Each row comes from the steps of one path. Every step used is in the known rows, and no mark comes twice. Write the path behind each row, first mark first.
(in the rows, 128 means zero)
Known rows
T H M J V: [ 94  87 118 178 128 139 117 152 105  58 146 111 144 114 158 156 142 202
  84  91 141 150 127 113 101 145 159 132  91 155 170  81  71 158 139 111
 123 171 138 141 150 112 110  99]
H M J V: [ 97  91 126 182 131 110 116 146 105  78 132 108 135 130 166 153 142 200
  88  84 150 149 122 107  91 140 159 132  91 156 168  81  81 147 149 116
 131 161 138 127 141 124 120 103]
N V: [147 104 134 144 112  74  89 146 142 107 159  89 129 116 158 133 152 193
 123  99 111 164 130 120  95 131 148 154 131 145 138  98 141 150  90 139
 133 173  95 122  93 139 158 129]
T B V J M: [150 154 118 150 125 132 118 120 124 139 139 133 121  85 123 114 163 155
 127  78 122 106 143 146 128 160 140 130 127 168 172  81  96 132  75 163
  97 203 120 139 118 120 152 125]
V B T H M Q: [109 109  94 163 134 182 128 139 121  97 140 144 117 101 103 148 147 145
 102 108 105  77 143 120 126 165 125 149 102 143 163  69  57 178 161 129
  87 167 172 159 176  98 110  80]
B V: [146 123 150 134 114 136 104 148 157 172 162  86 123  81 126 121 141 156
 125 108  98 139 112 144  93 141 144 145 129 148 161  90 155 147  81 142
 119 160 134 131  89 139 131 133]
Q M: [130 111 106 122 117 122 126 150 143 103 139  95 114 103 111 130 145 146
 115 131 124 125 125 110 121 127 134  97  83 142 168  82 104 162 126 149
 124 157 152 129 165  86 114  78]
M Q: [126 114  97 156 129 140 135 135 154  91 111 118 110 108 105 135 131 148
 110 117 129 125 136 115  99 151 133 137  95 137 139  89  83 149 185 153
 117 165 158 138 166  98 107  91]
H T B V J: [162 151 116 121 113 135 108 115 123 173 146 127 122  77 135 119 163 173
 133 100 110 111 128 135 133 146 143 145 154 155 172  76 127 114  98 133
 107 189 113 109  90 130 144 149]
B V N K H: [103 101  27 149 110 140  99 110 104 126 158  42 166  95  56 108 170 149
 156  69  98 144 125 182  33 146 126 150 111 123  95 123 114 160  65 144
  63 141 123 144 125 186 143 100]
T B V H: [160 123 125 122 101 197  94 122 125 140 154 117 150  76  95 121 160 141
 157  79  87 129 127 140  78 137 155 117 149 152 146  54 161 157  70 132
 142 197 127 126  83 116 145 136]
K H V: [134 109  91 156 120 103 113 115 132 135 185  89 135 108  49 117 145 144
 120  88 112 131 130 152  82  94 146 152 119 125 112 108 122 160 100 140
 128 161 145 142 108 163 143 137]
T H V J M: [145 135 102 166 127 123 125 134 114  98 167 126 124  99  91 115 156 163
 102  90 130 111 140 168 152 155 131 121 114 147 149  98  60 150  80 154
 100 209 134 163 141 118 142 116]
M J V B: [ 98 110 150 138 109 113 117 122 131  93 145 126 138 144 141 143 162 219
 129 103 124 145 139 110 112 127 151 162 124 136 133  81 136 154 120 124
 148 161 113 129 146 144 142 128]
N V C: [145 105 158 113 143  82 111 142 180 118 116 136 116 130 168 145 171 193
  97 107 110 126 101 151 100 134 160 177 132 150 121  93 148 111  79 133
 123 186 101 104 110 178 175 125]
T B V N K: [133 136  83 148 101 153  81 123 108 142 169  39 155  87 127  92 183 163
 156  81  99 137 120 190  53 169 123 134 129 143 116  98 126 140  77 134
  78 144 148 143 115 176 147 102]
H M: [117 105 120 171 149 116 124 155 120 118 129 113 113 107 151 128 132 145
  93 103 134 100  98 136 116 136 129 120 115 158 167 103  93 156 133 137
 103 138 166 139 145 129 126 104]
K H M J V: [ 84  83  96 180 135 113 119 134  96  75 129 106 145 129 135 156 144 190
  95  72 146 149 130 106  71 129 161 142  87 149 156  87  77 156 142 121
 121 163 128 127 143 132 123 106]
N K H M Q: [ 93  92  45 197 157 143 135 128 106  83 116 110 126 105  81 134 143 120
 103  86 132  95 142 132  64 146 127 141  83 140 126 100  41 172 194 152
  75 139 166 136 192 132 121  72]
V N K H T B: [120 119  33 138 106 147 112  73  96 108 153  83 152  86  97 113 193 146
 177  64 111 127 129 134  86 116 125 168 142 143 119  97 107 119 109 117
  88 149 144 133 105 167 142 136]
Q M H T: [111  68  61 126 127 124 121 132 136  98 161 101 119  97 123 149 179 158
 149 106 123 147 122 100 140 100 114 160  92 152 149  71  84 158 152 125
 137 130 156 134 133  88 115 114]
T H V: [149 118 128 149 111 141 108 146 142 109 212  94 131  87  88 118 141 160
 105 116 105 129 128 167 128 119 141 137 125 133 137  97 110 168  92 123
 132 176 163 163 121 131 121 128]
N V J M H K: [131  83  51 155 130 105  90 133 116 110 178 118 125 145 163 122 187 198
 137  84  90 159 154 132 111 126 104 184 105 162 147  95  71 174  82 161
 122 147 114 159 158 148 153  91]
K H T B: [126 119  65 123 114 144 126  79 121 115 143 123 134  81 102 125 172 138
 166  82 114 126 133 106 111  92 142 173 145 149 143  90 117 115 125 121
 109 157 139 126  96 140 134 153]
J V N K H M: [ 89  86  44 197 146 106 104 127  71  92 135  65 152 122 104 123 160 164
 111  57 126 107 115 162  46 142 129 134 103 147 117 113  72 175  99 130
  67 136 145 142 153 184 145  85]
V C U: [135 106 182 113 171 103 143 164 196 157  66 169 104 125 134 132 151 145
  73 129 128 129 100 174 100 135 178 164 124 133  95 100 149 111  92 134
 133 184 131 110 103 145 142 101]
K N V J M H: [120  89  55 168 126 112  91 148 124 101 161 115 121 110 135 147 184 189
 147  71 120 176 145 133 105 134 125 158  91 165 122  87  79 162  85 174
 104 167  92 153 150 104 165 103]
T B V J: [162 160 129 115 111 139 100 127 134 177 144 131 118  76 132 115 152 171
 126 112 108 111 133 148 121 155 151 128 148 158 170  80 141 127  88 147
 109 191 109 113 105 121 144 136]
B T H K N V: [157  87  67 146  86 121  69 149  96 134 215  65 135 122 144 135 181 214
 158  92  67 193 129 124  74 138 129 184 120 135 137  95 103 124  32 134
  85 164  89 159 106 179 165  87]
K N V C: [150 100 137 132 133  88 106 148 162 127 133 116 116 132 159 151 179 203
 116 101 109 148  92 147  77 130 158 179 123 144 105  98 142  90  60 139
  98 179  90 112 118 197 186 108]
T B V: [157 146 155 128 107 159  97 127 153 176 171 105 126  66 135 115 154 146
 143 102  90 127 130 131  91 128 157 148 145 164 174  74 168 137  82 142
 121 168 141 126  79 139 138 142]
K N V H M: [140  82  98 191 129 128  92 155  80  98 158  99 140 117 132 146 156 170
 119  60 115 134 105 131  67 136 135 115 121 150 134  79  96 163  88 132
 104 174 116 131 123 143 165  91]
Q M H T B V: [146 119 120 123 110 159 101 118 143 161 192 105 124  64 134 136 184 144
 155  93  88 129 143 103 108 104 140 160 125 171 184  48 144 154 105 130
 135 152 149 124  85 114 130 138]
V N K: [115 114  58 150 111 129  97 133 104 106 142  38 149 108 122  94 171 170
 148  93 122 148 107 194  71 174 114 127 113 130  93 119  99 139  95 136
  75 135 148 149 149 169 136  84]
J V: [125 101 135 148 126  86 105 140 138  99 125  94 128 131 147 127 140 210
 117 100 134 150 117 124  89 134 162 141 115 152 130  91 124 143  97 131
 143 167 127 131 121 142 138 117]
V N K H M: [ 90  93  35 189 143 124 113 129  79 103 138  70 148 107  96 117 157 139
 118  65 125 106 109 171  57 142 118 131 103 140 121 121  75 172 109 137
  56 126 152 146 159 175 138  85]

Write each row's path
[157  82  79 140 107 127  87 127  99 101 175  99 151 146 135 115 167 193
 143  85  78 154 130 135  79 128 117 154 131 137 133  84 110 161  66 133
 138 170 112 140 120 168 154  95] : N V H K
[117 107 102 194 152 134 137 143 130  90 112 126 104 111 124 142 130 136
  86 101 137  93 128 113  99 152 128 126  93 151 158  84  55 166 200 146
 102 155 179 138 178 105 108  83] : H M Q
[136  80  73 131 114 149 125 113 106  96 138 107 143 100  96 132 163 161
 151  82 121 137  99 128 125 125 122 144 135 131 126  79 105 127 118 110
 135 173 138 128  90 122 127 137] : V H T
[146  81  48 169 103 142  93 138  78 114 176  70 143 153 112 124 167 210
 162  82  95 183 104 133  48 127 127 147 110 133 101  93  95 122  50 144
 104 155 115 155 147 192 158  72] : J V H K N
[112 113  90 167 102 118 102 124 104  76 139  56 154 136 143 143 159 223
 113  73 128 168 113 138  70 164 134 120  95 137 140  86 104 147 103 109
 118 182 130 141 123 132 116  98] : M J V N
[141  98  53 161 104 130 105 145 103 138 179  68 122 135 128 116 161 188
 154 108  99 178 100 133  75 126 115 158 108 134 123 120  91 102  67 157
  81 127 131 160 161 193 145  74] : H K N
[118  83  98 142 106 165 108 131 102  63 123 113 162 126 107 147 151 192
 130  75 129 168 124 125  76 143 161 113 106 135 127  62 111 156 115 118
 157 199 114 126 121  99 130 110] : M J V H
[151 118  71 183 120  81 105 134  89 106 164 105 126 139 139 123 179 203
 127  70 117 151 138 137 109 153 119 152 110 152 143 103  62 122  56 170
  80 191  86 149 141 164 177  91] : H K N V J M
[128 112 116  92 103 140  78 121 135 188 188 122 124 117 103 127 180 173
 167 105  80 128 127 141 133 125 142 183 132 133 128  64 142 163  79 124
 141 146 144 155  95 127 152 131] : M H V B T
[102  84  74 149 136 137 110 144 152  94 142 121 120  99 129 137 168 150
 142  85 125 156 136 133 119 121 125 158  89 169 133  91  92 179 115 166
 130 144 144 167 151  87 132 112] : J M H
[142 125 104 162 128  78 114 134 119  97 131 124 126 117 133 126 163 186
 113  78 133 132 143 139 130 160 134 137 116 155 151  96  79 139  77 162
 101 208  92 136 124 121 164 113] : N V J M
[149 140 106 169 134  96 123 127 115 117 153 122 121 114 100 115 157 164
 105  82 139 110 134 162 142 150 134 124 112 149 145  95  70 140  91 160
 110 199 132 149 133 127 151 120] : H V J M
[153 109 179 101 156 130 124 159 185 179 123 164 111 113 104 134 164 143
  75 124 103 121 110 194 115 138 183 173 125 124 100  82 137 122  64 111
 132 203 146 131  75 145 142 103] : B T H V C U
[114 117 106 146 113 106 107 105 124 136 192 102 143 130  61 108 174 164
 150  95 100 114 143 162  96 100 132 178 141 117  80 108 142 171  92 140
 122 138 134 143 138 196 167 137] : N K H V B
[128 128  79 178 140 133 144 125 130  77 101 141 110 112  97 132 146 151
 100  94 144 105 152 123 120 174 127 128  87 146 149  83  39 145 167 171
  95 199 141 144 177  93 123  87] : V J M Q
[144  88  67 129 113 159 109 128 103 112 154 110 144 141 116 106 157 171
 143  97  86 140 117 143  91 132 113 142 126 133 134  90 103 155  84 136
 132 156 143 150 145 157 134  90] : V H K
[ 90  87  26 134 120 131 116 120 120 110 131  80 150  94  63 105 153 137
 153  91 121 147 128 165  62 124 139 158 110 122  88 134 104 145 106 157
  78 129 123 138 154 166 144 104] : N K H
[128  78  30 152 108 141  98 153 106 126 192  71 118 132 124 136 179 182
 162 110  92 184 120 116  74 107 107 156  79 146 127  98  78 139  83 165
  96 113 137 162 189 155 139  54] : Q M H K N
[137  99 140 120 155 116 113 139 188 141 148 143 109 123 131 141 174 165
  99 111 110 114 101 175 111 107 154 176 115 150 106  83 138 136 104 132
 146 160 155 128 132 162 157 132] : M H V C
[119 103  54 159 110 125  84 135 101 108 196  30 149 113 100 105 188 166
 142  88 113 148 128 188  67 144 111 120  86 134  96  91  90 182 104 135
 101 128 166 155 161 147 142  73] : Q M H V N K
[128 107 112  90  88 171  89 140 136 128 182 119 140  85 110 135 169 189
 153 117  71 135 139 139 143 153 141 173 140 132 149  78 128 165  45 116
 108 180 115 164 107 120 136 119] : N V B T H
[117 108 111  89  95 175  96 138 132 119 164 122 143  95 103 131 162 199
 150 116  82 123 130 139 138 155 150 164 133 135 146  76 119 163  51 111
 115 178 133 167 121 118 127 117] : J V B T H
[124 111 137 131 119 111 102 129 147 129 204 122 121 129  96 133 179 175
 138 115  96 117 149 129 132  89 129 158 117 138 119  66 144 201 111 140
 163 138 150 145 153 127 149 126] : Q M H V B
[109  71  63 131 128 128 118 125 141 108 154 107 123  93 137 141 170 169
 153  95 123 157 112 115 137 104 116 181 118 151 132  90  98 143 146 121
 136 129 148 140 112 111 120 138] : M H T
[114  99 141 118 146 115 132 140 159  88  99 141 122 141 155 161 171 198
  80 116 138 125 105 124  98 134 172 148  84 148 145  69 110 113 123 121
 136 183 129 103 157 143 136  93] : Q M J V C
[152  99 109 166  98  83  84 153 123 118 181  64 125 120 146 142 161 203
 144  89 110 195 119 119  67 125 144 159 122 140 118 104 129 121  66 148
 101 168  80 132 104 163 172 108] : K N V
[109 111 119  95  95 141  93 118 116 151 143 122 137 129 129 139 171 205
 156 102 102 144 127 115 121 154 157 176 122 129 150  62 127 134  91 113
 131 165 122 140 102 125 140 120] : M J V B T
[140  91  32 133  88 179  96 147  95 143 200  75 129 110 111 121 168 187
 164 113  74 173 108 143  89 143 117 168 108 129 134 105  76 111  43 143
  64 141 136 181 152 175 135  65] : B T H K N
[158 136 140 131 109 150 107 112 140 171 180 101 127  66 139 122 167 150
 151  90  92 122 124 121 108 119 147 166 153 162 177  69 150 122  95 122
 122 165 143 123  62 146 137 157] : H T B V
[133 107  93 134 101 172 114  88  98  82 145 132 151  96 130 139 180 170
 158  66 124 146 134  94 108 114 153 151 138 154 152  51 110 115 139  99
 149 188 133 121  91 114 132 143] : M J V H T B
[119  75  56 126 126 135  99 140 139 123 167 108 122 133 154 119 167 177
 148 114  86 160 129 136 103 110 106 181 105 152 142 101  99 165 110 152
 135 110 152 162 166 143 124  92] : M H K
[148 135 113 151 102 135  94 131 127 145 166  44 142 100 120 123 156 183
 127  84  89 138 103 166  71 168 120 123 124 141 150  92 146 154  56 126
 100 174 141 143  87 153 126 115] : B V N
[153 140 124 121 118 120 105 145 138 172 136 115 120  88 124 119 140 180
 115 113 113 122 120 157 122 166 144 127 136 144 161  94 129 133  85 150
 104 186 105 115 114 122 138 126] : B V J
[139 114 110 102  87 119  76 128 116 175 176  99 129 122 126 137 183 204
 180  94  78 153 120 122 107 144 143 187 138 127 128  77 146 126  44 130
 103 162  93 144  84 158 178 116] : K N V B T
[145 127 107 128 110 153 109  99 133 165 178 102 137  63 105 124 172 139
 157  78  87 123 132 116  88 107 149 175 148 155 165  76 147 127  90 127
 112 166 134 123  60 157 140 158] : K H T B V
[110  96 104 169 119 189 121 148  94 104 150 119 147  91 128 152 144 144
 100  80 126 140 116 127  93 150 139 111  98 145 184  71  92 161 152 123
 119 171 143 127 129  95 111 106] : B V H M J
[126 120  82 153 107 139  86 135 111 141 164  23 155  93 120  96 171 170
 146  87 105 146 108 199  56 177 120 130 117 134 109 110 119 146  75 137
  75 141 144 146 123 180 142  93] : B V N K
[129 117 100 164 112  94  94 126 110  89 135  51 147 139 138 128 157 221
 118  74 118 147 106 151  69 161 134 117 112 142 123  92 120 155  69 115
 118 179 135 145 111 154 130 102] : J V N
[149 129  94 163 100 138  97 131 117 101 202  50 148 105  90 119 158 184
 111  89  95 130 115 186  98 153 116 116 120 129 128  96 112 173  65 112
 106 185 162 172 113 146 119 111] : T H V N
[130 102  72  97  98 180 102 131 115 136 190 117 137 120 124 110 170 185
 152 124  56 123 130 143 135 143 111 185 132 131 159  94  97 152  53 122
 101 145 151 179 150 159 122  91] : V B T H K
[148  75  89 145 109 121 107 114 103  87 156  98 150 112 119 141 173 181
 151  67 112 154 112 115 111 122 128 154 142 135 124  72 115 133 104 104
 142 188 108 120  67 133 151 141] : N V H T
